What can hang from each mark
X: E F K Q
Q: B X
B: A K Q
E: L
U: B L
V: K
L: K
C: B
K: L V
A: B
F: X

Each row was made from one small tree. The marks that hang from a mark follow it in brackets, in alphabetical order. Every link used is in the known rows. Write each row's tree.
Known rows
X[E F K[L] Q[B[A]]]: [ 0.26  0.66 -3.33 -3.42  0.86 -2.52  1.85 -0.43  0.88 -0.05 -0.77  1.20
 -1.20  4.61  3.21 -1.34 -3.85 -0.26 -0.22 -3.97  2.52 -0.21  2.80 -2.40
 -0.15 -0.62 -0.24  3.31 -1.48 -1.19  4.54 -0.87  1.18 -3.21]
Q[X[E F]]: [ 1.48  1.45 -3.41 -0.56  0.87 -2.56 -1.43  0.67  1.76  3.24  1.30  1.39
  1.36  2.22  1.26 -0.95 -1.34  0.30 -1.32 -2.76  1.44 -0.46  0.85 -0.83
 -0.08 -0.33  1.57  2.78  0.05 -2.07  0.45 -0.17  1.67 -0.06]
A[B[K[L V] Q[X[F]]]]: [ 1.80  3.35  1.28  1.26  4.97 -1.65 -4.12 -0.91 -1.59 -1.39 -0.37 -1.99
 -3.67 -1.64  1.79  2.76 -0.77 -1.35 -0.80 -0.35  1.80  4.53 -3.73  0.89
  1.76  0.04  1.38  0.16  0.63 -1.26  0.07 -3.65  2.39 -3.05]
X[E F Q[B]]: [ 0.12  0.01 -4.45 -3.14 -1.63 -2.71  1.12 -0.60  1.38  2.62  0.54  1.13
  0.85  3.20  0.99 -0.30 -2.12 -0.02 -0.74 -3.30  1.44 -1.86  2.96 -1.18
  0.80 -0.21  1.43  2.28 -0.99 -0.86  3.33 -0.35  1.36 -2.08]
F[X[E]]: [ 1.39  0.01 -2.05 -0.60 -1.14 -1.70 -0.10  0.02  0.76  2.55  0.55  0.89
 -0.04  1.47  0.71 -1.13 -2.38  0.23 -0.20 -1.41  0.93 -1.42  0.82  0.34
  0.24  1.06  1.01  3.36  1.09 -0.94 -1.46  0.53  0.34  0.86]
Q[B[A K[L V]] X]: [ 1.28  3.23  0.86  1.46  5.52  1.99 -1.43  0.27 -3.05 -3.63 -1.25 -0.31
 -4.01  1.03  2.06  1.64  0.12 -1.19  0.60  1.05  0.72  3.17 -2.27  1.40
  1.08  0.84 -2.93  0.25 -0.88 -0.74  3.05 -2.99  0.48 -2.17]
X[E[L[K[V]]] F Q[B[A]]]: [ 1.66  0.48 -2.00 -1.98  0.62 -1.28  0.46  0.04 -0.24 -1.80 -1.07  3.34
 -0.57  2.45  4.66 -0.76 -5.56  0.68  1.30 -2.92  1.16 -0.75  1.08 -1.84
  1.32 -1.74 -1.10  4.77  0.03 -1.21  3.43 -3.57  0.32 -3.33]
U[B[K]]: [-0.24 -1.21  2.39  1.27  1.14 -0.50 -2.27  1.24 -2.51 -2.60 -0.38 -1.19
 -2.01 -0.12  0.23  1.01 -0.16 -0.44  1.41  0.44 -0.70  0.64 -1.18 -0.92
  1.08  1.45 -1.02  0.04  0.22  1.47  0.12 -0.21 -0.85  0.48]
U[L]: [ 0.33 -0.23  1.21  0.20  0.26 -1.47 -0.75  0.37 -1.53 -0.22  0.37  0.02
 -0.52  0.13  1.04  0.15  0.09 -0.85  0.51 -0.39 -1.09 -0.19 -0.59  0.39
  0.08  0.12 -0.68  0.76 -0.04 -0.97  0.56  0.27 -0.15  0.27]
C[B[A]]: [-0.26  0.20 -0.83  0.61  2.57  1.29 -0.38  1.84 -1.23 -2.52  0.12 -0.64
 -1.13  0.49  0.56 -0.02  0.01 -1.66  2.30  2.33 -0.82  1.33 -0.86 -1.21
 -0.37  0.70 -1.45 -0.38 -1.10  2.67 -0.68  1.47 -0.16 -0.93]
B[K[V] Q]: [ 0.27  1.76  1.83  1.77  3.21 -0.58 -2.35  0.22 -1.46 -3.07 -0.22 -1.31
 -3.18 -2.44  0.52  3.46  0.27  0.01 -0.86  0.66 -0.45  1.27 -3.81  1.06
  1.74  1.37  0.24 -0.09  1.15  0.16 -0.88 -2.36  1.61 -0.91]
B[A K[V] Q[X]]: [ 1.27  2.56  0.65  2.53  5.24  0.60 -3.65  1.00 -1.22 -3.30  0.22 -0.81
 -3.05 -1.64  0.68  3.14  1.35 -1.41 -0.68  1.59 -0.75  3.58 -4.10 -0.24
  1.66  2.54 -1.23 -0.06  0.86 -0.51 -1.51 -1.84  1.99 -1.36]
V[K[L]]: [ 0.87  1.15  0.95 -0.58  0.42 -0.51  0.08 -0.57 -1.38 -2.05 -0.90 -0.80
 -1.95 -0.33  2.70 -0.18 -1.37  0.13 -0.24 -0.91  1.34  1.11 -1.79  0.96
  0.53 -1.21 -1.56  0.26  0.21 -0.10  1.32 -1.61 -0.37 -0.73]
X[E[L] K Q[B[A]]]: [ 0.79 -0.81 -2.12 -2.26 -0.71 -0.32  1.96  0.55  0.40  0.00 -1.84  1.63
 -0.19  4.88  2.66 -0.27 -3.68  0.83 -0.38 -3.56  1.59 -1.77  2.17 -2.83
  0.09  0.21 -2.14  2.79 -1.81 -0.51  3.97 -0.86 -0.50 -2.15]
X[E F Q[B[A]]]: [ 0.33  0.00 -4.29 -2.44 -0.05 -1.21  1.37 -0.29  0.88  1.07  0.15  0.55
  0.71  3.07  0.68 -0.93 -2.15 -0.52  0.45 -2.32  0.95 -0.71  2.66 -2.22
  0.13  0.64  0.04  2.47 -0.41 -0.17  2.29  0.25  1.03 -2.57]
X[E[L] F K[V]]: [ 1.13  2.40 -0.57 -1.04  0.80 -2.96 -0.32  0.49  1.18 -0.43 -0.84  3.85
 -0.34  2.79  4.37 -1.19 -5.01  2.67 -2.42 -3.89  2.12 -1.88 -0.35 -0.06
  0.09 -2.33  0.85  4.76 -0.21 -1.82  2.10 -2.86  0.98 -2.12]
Q[B[A K] X[E[L] F]]: [ 1.53  1.37 -1.49  0.69  2.29  1.30 -2.23  0.39 -0.55  1.48 -1.22  0.72
 -0.26  3.63  2.07 -0.24 -2.42  0.76 -0.36 -3.05  1.35  0.14  0.80 -1.64
  1.05  0.18 -2.27  2.89 -1.25 -1.25  2.23 -2.09 -0.31 -1.85]
B[Q[X[E K[L V]]]]: [ 2.12  3.19 -0.91 -0.16  4.10 -2.89 -1.49  1.28 -0.52 -1.30  0.00  1.22
 -2.69  2.04  4.51  1.15 -2.59  0.26 -2.65 -2.11  1.65  1.09 -3.23  0.22
 -0.46 -0.15  0.47  2.54 -0.22 -2.81  1.58 -2.97  2.48 -0.23]
U[B[A] L[K]]: [ 0.14 -3.00  3.42  1.35  2.30 -1.16 -1.90  2.43 -4.31 -5.01  0.20  0.39
 -2.29  0.22  1.94 -0.85 -1.78 -1.43  4.14  0.79 -2.32  1.13 -1.65 -2.15
  0.12  0.87 -3.18  1.29  1.00  0.81  0.29 -0.41 -1.46  0.83]
B[A K]: [-0.11 -0.05  1.67  1.48  1.85  1.02 -2.07  0.01 -1.12 -2.19 -1.11 -1.32
 -2.07 -0.92 -0.34  1.02  0.49 -0.81  1.01  0.21 -0.39  1.84 -0.96 -0.94
  1.13  1.82 -1.82 -0.15  0.98  1.25 -0.90  0.07 -0.59 -0.90]
F[X[K[L V]]]: [ 1.36  2.70  0.25 -1.35  1.72 -1.96  0.79 -0.19 -0.22 -1.86 -0.53  2.49
 -2.78  0.87  3.26 -0.72 -2.69  0.09 -0.93 -0.71  1.59  0.78 -0.60  2.20
  0.95 -0.37  0.69  2.59  0.37 -1.65  1.03 -2.12  1.26 -1.31]
F[X[E[L] K[V]]]: [ 2.06  1.81 -0.63 -0.72  0.02 -2.02  0.26  0.79  0.61  0.30 -0.93  3.52
 -0.94  2.63  3.91 -1.35 -5.11  2.04 -1.86 -2.80  1.68 -1.81 -0.73  0.76
  0.68 -0.43  0.40  4.80  0.59 -1.74  0.66 -2.01  0.77 -0.62]
Q[B[A K[V]] X[E[L] F]]: [ 2.14  3.23 -1.08  1.00  3.53  0.90 -2.35  0.61 -1.13 -0.46 -1.18  1.42
 -1.43  2.98  2.98  0.30 -2.98  0.83 -0.62 -2.02  1.35  0.42 -1.00 -0.03
  1.19 -0.14 -1.75  3.74 -1.05 -1.10  2.68 -3.13  0.73 -2.63]
Q[B[A K[L]]]: [-0.29  0.69  1.92  0.18  2.98  2.48 -0.75 -0.76 -3.05 -2.70 -1.73 -1.75
 -3.68  0.78  1.27  1.15 -0.49 -0.99  1.82  0.18  0.31  2.21 -0.55  0.24
  0.67  0.67 -3.34 -0.31 -0.97  1.24  2.49 -1.38 -1.20 -1.77]

Write each row's tree
[ 2.79  0.43  0.81  1.88  2.56 -1.29 -3.30  0.74 -1.50 -0.64 -1.20  0.42
 -2.03  0.67  3.93  1.78 -4.10  1.27 -0.27 -1.36  1.95  0.92 -4.22 -0.65
  0.40 -0.40 -0.26  2.17  0.93 -1.51  0.13 -3.58  0.62 -0.17]
A[B[Q[X[E[L[K[V]]]]]]]
[ 2.67  3.03  0.37  1.32  4.85 -2.87 -4.55 -0.81 -1.62 -0.74 -0.15 -1.87
 -3.53 -0.11  3.22  2.29 -2.46 -0.60 -0.96 -1.75  2.50  3.45 -4.12  0.81
  1.33  0.13  1.47  1.93  0.70 -1.29  0.00 -3.33  2.39 -2.55]
A[B[K[L V] Q[X[E F]]]]
[ 0.76  2.58 -2.72 -2.97  2.35 -2.77  1.70 -0.06  0.26 -1.89 -0.85  2.59
 -2.06  4.06  3.99 -0.93 -4.26 -0.02 -0.59 -3.01  1.99  0.26  0.81 -0.42
  0.03 -1.08 -0.20  3.72 -1.02 -1.01  5.07 -2.03  2.22 -4.12]
X[E F K[L V] Q[B[A]]]
[-0.40  0.84 -0.52  1.00  3.49  2.42 -1.39  0.77 -1.26 -0.68 -1.24 -0.56
 -1.97  1.25 -0.79  1.36  1.13 -0.77  0.21  0.27  0.14  1.98 -0.17 -0.84
  0.90  2.34 -2.86 -1.02 -0.79  0.10  1.75 -0.94 -0.15 -0.71]
Q[B[A K] X]
[ 1.13  0.97  2.64  0.93  3.62  1.34 -3.23 -0.93 -2.77 -3.56 -0.53 -3.33
 -3.55 -1.66  1.37  2.60  0.11 -1.58  0.96  0.41 -0.19  3.31 -2.86 -1.27
  0.80  1.02 -1.97  0.25  0.84  0.34 -1.47 -1.48 -0.13 -0.86]
B[A K[L] Q]
[ 2.25  3.95 -1.97 -1.17  3.95 -3.92 -1.62  0.73  0.66 -0.28  0.93  2.27
 -1.82  2.10  4.55  0.42 -3.14  0.58 -2.96 -3.04  2.31  0.72 -2.31  0.24
  0.07 -1.13  2.04  3.60 -0.46 -3.32  1.81 -3.39  3.58 -1.51]
B[Q[X[E F K[L V]]]]
[ 1.21  0.06  0.20  0.86  3.54 -1.79 -2.80  2.71 -2.19 -2.34  2.56 -0.87
  0.06  0.47  0.50 -0.37  0.65 -2.72  1.14  1.17 -2.05  2.17 -1.45 -3.18
  0.24  1.07 -0.51  1.61 -0.19 -0.89 -1.46 -0.45  1.93  0.05]
U[B[A Q[X[F]]] L]
[ 1.88  2.72  2.31  2.56  5.13 -0.74 -3.87 -0.42 -2.71 -2.50 -0.96 -2.79
 -4.59 -1.62  1.68  3.66 -0.28 -1.44 -0.70  0.88  1.35  4.69 -5.05  1.07
  1.64  1.17 -0.06 -0.96  0.60 -0.70 -0.05 -3.08  1.39 -1.86]
A[B[K[L V] Q[X]]]
[ 1.82  3.46 -1.61  0.23  6.50 -1.61 -1.98  3.19 -2.08 -3.78  0.22  0.60
 -4.21  2.60  5.25  1.48 -2.56 -0.95 -0.66  0.19  1.02  2.21 -3.85 -0.86
 -0.86  0.20 -1.17  2.16 -1.05 -0.19  1.04 -1.19  2.48 -0.96]
C[B[A Q[X[E K[L V]]]]]
[ 0.00  0.97  3.09  2.26  3.18 -0.43 -3.08 -0.67 -1.97 -2.82 -1.54 -3.06
 -3.96 -2.56 -0.36  3.72  0.12 -0.36  0.11  1.20  0.39  2.77 -4.51  0.91
  1.34  1.68  0.21 -1.41  1.23  1.51 -1.07 -1.58  1.16 -2.12]
A[B[K[V] Q]]
[ 1.58  2.39 -1.25  0.26  3.03 -2.84 -2.02  0.73  0.79  0.85 -1.00  1.14
 -0.71  2.69  3.19  0.59 -4.11  1.89 -2.97 -2.89  2.55  0.35 -2.74 -1.06
  0.15 -0.89  1.62  2.81 -0.57 -1.67  0.91 -3.10  2.67 -2.26]
A[B[Q[X[E[L] F K[V]]]]]
[ 0.36  0.02  3.53  1.17  1.91 -0.07 -2.17 -1.57 -2.60 -1.24 -1.98 -3.01
 -3.79 -0.78  1.35  1.34 -1.20 -1.03  1.16 -0.46  1.76  3.20 -1.87  0.55
  1.18  0.26 -0.84 -1.00  0.47  0.83  0.65 -1.19 -1.19 -1.79]
A[B[K[L]]]
[-0.32  2.06 -3.94 -2.45  1.69 -2.89  2.02  0.41  1.72 -1.15 -0.68  3.16
 -1.02  3.94  1.77 -0.77 -3.18  0.53 -0.97 -2.67  1.30 -0.78  1.49 -1.23
  0.11  0.14  0.70  3.05 -0.77 -0.51  4.16 -1.12  2.75 -3.89]
X[E F K[V] Q[B[A]]]
[ 1.53  0.43  2.07  0.45  1.29  0.19 -0.87  0.18 -1.30 -3.07 -1.24  2.65
 -1.69 -0.52  3.74  0.03 -3.45  1.63  0.75 -0.53  0.63 -0.38 -1.79  0.45
  1.01 -1.95 -1.00  2.29  0.66 -0.97  1.02 -3.83 -1.09 -0.51]
E[L[K[V]]]
[ 1.88 -0.31 -3.87 -2.02 -2.50 -3.30  0.75 -0.09  1.56  2.90  1.00  0.54
  0.54  1.41  1.11 -0.27 -2.19 -0.80 -0.35 -2.63  1.21 -1.05  2.10 -1.02
  1.68  1.64  2.04  3.66  1.41 -1.93 -0.97  0.59  1.03 -0.11]
F[X[E Q]]
[ 0.11  2.36 -1.58 -0.96  1.50 -3.53 -0.05  0.58  1.70 -0.23 -0.31  3.46
 -0.86  2.25  2.52 -1.00 -3.52  2.07 -1.95 -2.95  1.59 -1.40 -0.64  0.52
 -0.22 -1.01  1.58  3.19  0.15 -1.24  2.10 -1.37  2.32 -1.62]
X[E F K[V]]
[-0.96  1.35 -2.03 -2.05  0.69 -1.92  2.82  0.35  0.84 -1.42 -1.37  2.61
 -1.77  2.36  1.44  0.88 -1.14  0.27 -1.53 -1.26  1.22 -0.90  0.85  0.49
  0.94  0.64  0.05  0.02 -1.34 -0.21  4.76 -1.65  1.86 -2.91]
X[K[V] Q[B]]
[ 0.77  1.57 -2.89 -1.18  1.77  0.02  0.41  1.26  1.21  1.52 -1.33  3.11
  0.63  5.60  2.83 -1.80 -3.37  1.47 -1.39 -3.90  1.99 -1.34  1.88 -2.23
 -0.47 -0.92 -1.28  3.41 -2.33 -1.67  3.89 -1.72  0.70 -1.69]
Q[B[A] X[E[L] F K]]
[ 1.73  1.23 -0.43  0.21  1.38  0.44 -0.35 -0.33 -1.82 -2.16 -1.86  0.19
 -2.26  2.26  3.21  1.57 -3.34  0.20 -0.02 -1.66  0.93  0.33 -0.74 -0.79
  1.81  0.89 -2.48  3.02 -0.29 -0.38  2.81 -2.36 -0.56 -3.12]
X[E[L] Q[B[A K[V]]]]
[-0.47  0.21 -3.48 -2.98 -1.15 -1.38  1.72 -0.79  1.54  1.68  0.51  0.92
  1.03  1.56 -0.03 -0.03 -0.46 -0.67 -0.27 -1.75  0.78 -1.04  3.37 -0.91
  1.43 -0.18  1.41  0.55 -1.37 -0.50  3.10 -0.92  1.28 -2.82]
X[F Q[B]]
[ 1.60  2.34 -2.57 -1.78  1.87 -3.75 -0.94  0.49  1.67  2.11  0.13  2.42
 -0.43  3.91  4.13 -1.49 -3.08  0.48 -2.19 -4.55  2.96  0.15  0.74 -0.67
 -0.38 -1.47  1.31  3.30 -0.86 -3.31  2.59 -1.86  1.59 -0.42]
Q[X[E F K[L]]]
[ 1.40  1.13  3.04  3.21  5.98 -1.17 -4.49  2.70 -4.66 -5.66  1.07 -1.46
 -3.63 -0.81  1.10  2.73  0.98 -2.73  1.02  2.48 -2.78  3.47 -5.17 -0.98
  1.31  2.77 -2.27  0.76  0.67 -0.22 -1.07 -1.41  1.52 -0.28]
U[B[A K[V] Q[X]] L]
[ 1.06  1.51 -4.06 -0.01  4.26 -1.15 -2.78  2.57  0.18  0.18  2.05 -0.57
 -0.20  1.74  1.47  0.28 -0.71 -1.43  0.23 -0.18  0.07  1.19 -1.04 -2.56
 -0.18  0.73  0.66  2.18 -0.75  0.16 -1.33  0.47  2.28 -0.40]
C[B[A Q[X[E F]]]]
[ 1.28  1.70 -2.00  0.48  2.34 -2.65 -4.30  0.70  0.95  2.04  1.02 -0.64
 -0.57  0.31  0.85  1.88 -0.19 -0.31 -2.06 -3.17  1.00  0.37 -1.33 -1.51
  1.62  1.68  1.72  2.26  0.64 -2.33 -0.61 -1.76  2.11  0.19]
B[K Q[X[E F]]]
[ 0.74 -0.48  1.28  2.22  4.31  0.48 -3.60  2.48 -2.62 -3.67  0.50 -2.39
 -2.14 -0.32 -0.56  2.34  1.55 -1.93  1.29  1.82 -1.63  3.28 -3.06 -3.09
  1.05  3.18 -1.82 -0.20  0.43  0.81 -1.91 -0.59  0.86  0.52]
U[B[A K Q[X]]]
[ 0.91 -0.35  3.57  1.23  2.96  0.68 -2.68  0.97 -4.28 -5.26 -0.53 -2.29
 -3.33  0.24  1.93  0.15 -1.06 -1.77  2.93  1.27 -0.16  3.25 -1.70 -1.23
  0.40  0.57 -2.75  0.89  0.11  1.74  0.00 -0.85 -1.40 -0.45]
U[B[A K[L]]]
[-0.93  1.97 -2.95 -2.54  1.84 -1.61  2.24  0.44  1.71 -2.43 -0.81  2.74
 -1.12  2.12  1.04 -0.36 -1.41 -0.16 -0.68 -1.36  0.91  0.41  1.83 -1.04
  0.92  0.13  0.09  1.14 -0.70 -0.05  4.06 -1.52  2.37 -4.36]
X[F K[V] Q[B[A]]]
[ 0.63  1.18 -1.59 -3.64 -0.37 -4.26  0.60 -0.46  1.95  0.13 -0.28  1.56
 -0.51  1.93  2.84 -0.54 -2.23 -1.04 -1.16 -3.99  2.32  0.47  2.59 -1.33
  1.06 -1.69  1.70  2.07 -0.36 -2.15  2.85 -1.58  1.38 -2.64]
X[F K[L] Q]
[ 2.26  1.99 -1.57 -1.68  0.70 -2.29  0.19 -1.34 -1.67 -0.55 -0.65  0.49
 -3.96  1.64  3.48  1.19 -3.59 -1.02 -0.16 -1.96  2.33  0.30  0.19  1.71
  2.61  1.38  0.24  3.79  0.62 -1.89  2.68 -2.52  1.03 -2.37]
F[X[E Q[B[K[L V]]]]]
[ 0.40  1.79 -2.97 -0.11  4.43 -0.13 -2.49  2.30  0.44 -1.13  2.06 -0.75
 -0.23 -0.04  0.56  0.99  1.07 -2.37  0.51  1.38 -0.32  2.34 -0.73 -2.69
  0.37  0.85  0.34  0.36 -0.83  0.57 -1.30  0.02  2.17 -1.33]
C[B[A Q[X[F]]]]
[ 1.10 -1.12 -2.55 -2.94 -1.78 -2.17  0.48 -0.50  0.69  1.57 -0.80  2.85
  0.53  3.44  3.99 -0.67 -4.96  1.34  0.72 -5.07  2.06 -2.92  2.86 -2.37
  1.76 -1.70  0.23  4.00 -0.39 -2.04  4.25 -3.38 -0.49 -1.69]
X[E[L[K]] F Q[B]]
[ 0.76  2.03 -3.06 -2.93 -0.21 -3.05  1.69  0.21  1.52  0.51 -0.94  3.97
 -0.23  4.59  4.17 -0.52 -4.80  1.68 -2.24 -4.51  2.59 -2.66  1.69 -0.67
  1.17 -1.70  0.92  4.23 -1.73 -1.89  5.34 -2.83  1.86 -3.74]
X[E[L] F K[V] Q[B]]
[ 0.24  1.89  2.01  1.91  3.51  0.87 -1.80  0.56 -1.60 -4.10 -1.20 -0.46
 -2.87 -1.33  0.36  1.40 -0.03 -0.66  0.33  1.39 -0.66  2.39 -2.70  0.68
  0.95  1.40 -1.60  0.29  1.21  0.87 -0.55 -0.95  0.34 -1.86]
B[A K[V]]
[ 2.57 -0.22 -2.09 -1.72 -0.03 -0.56  1.07  0.21 -0.72 -1.29 -1.11  3.21
 -1.72  2.40  4.03 -0.60 -5.68  0.16  1.36 -1.84  1.45 -1.04  1.16 -0.93
  1.98  0.40 -1.30  4.86  1.02 -1.17  1.85 -3.06 -0.25 -1.87]
F[X[E[L[K[V]]] Q[B[A]]]]
[ 0.70  0.16  4.46  2.99  4.90 -0.91 -3.83  1.99 -5.11 -6.97  0.69 -2.08
 -3.97 -1.62  1.13  2.50 -0.12 -2.25  1.78  2.62 -3.01  2.93 -5.24 -0.78
  1.17  2.18 -2.31  0.93  1.07  1.03 -1.25 -1.01  0.99 -0.88]
U[B[A K[V] Q] L]
[ 1.59 -0.50  2.26  2.17  5.48 -1.63 -3.25  3.34 -3.98 -5.94  1.28  0.82
 -2.90 -0.59  2.49  1.10 -0.82 -2.11  2.41  2.20 -2.39  2.68 -4.38 -1.61
  0.41  1.31 -2.27  1.55  1.00 -0.68 -0.19 -2.20  1.37  0.67]
U[B[A Q[X]] L[K[V]]]
[-0.67 -0.23 -3.35 -3.50 -1.49 -2.01  2.78  0.30  2.07  1.46 -0.53  2.31
 -0.75  2.80  0.18  0.04 -1.23 -0.32 -0.60 -2.33  1.44 -1.68  3.60 -0.75
  1.82  2.06  0.86  0.96 -0.85 -0.98  3.09 -0.29  1.23 -1.57]
F[X[K Q[B]]]
[ 0.88  2.63  2.31  1.63  5.51  0.66 -2.44  1.07 -3.77 -6.16 -0.97 -0.99
 -5.17 -0.53  3.72  1.38 -1.20 -2.02  2.35  2.22  0.22  3.42 -3.34  1.12
  1.11  0.02 -2.21  0.62 -0.17  1.97  0.53 -1.25 -0.03 -2.34]
C[B[A K[L V]]]
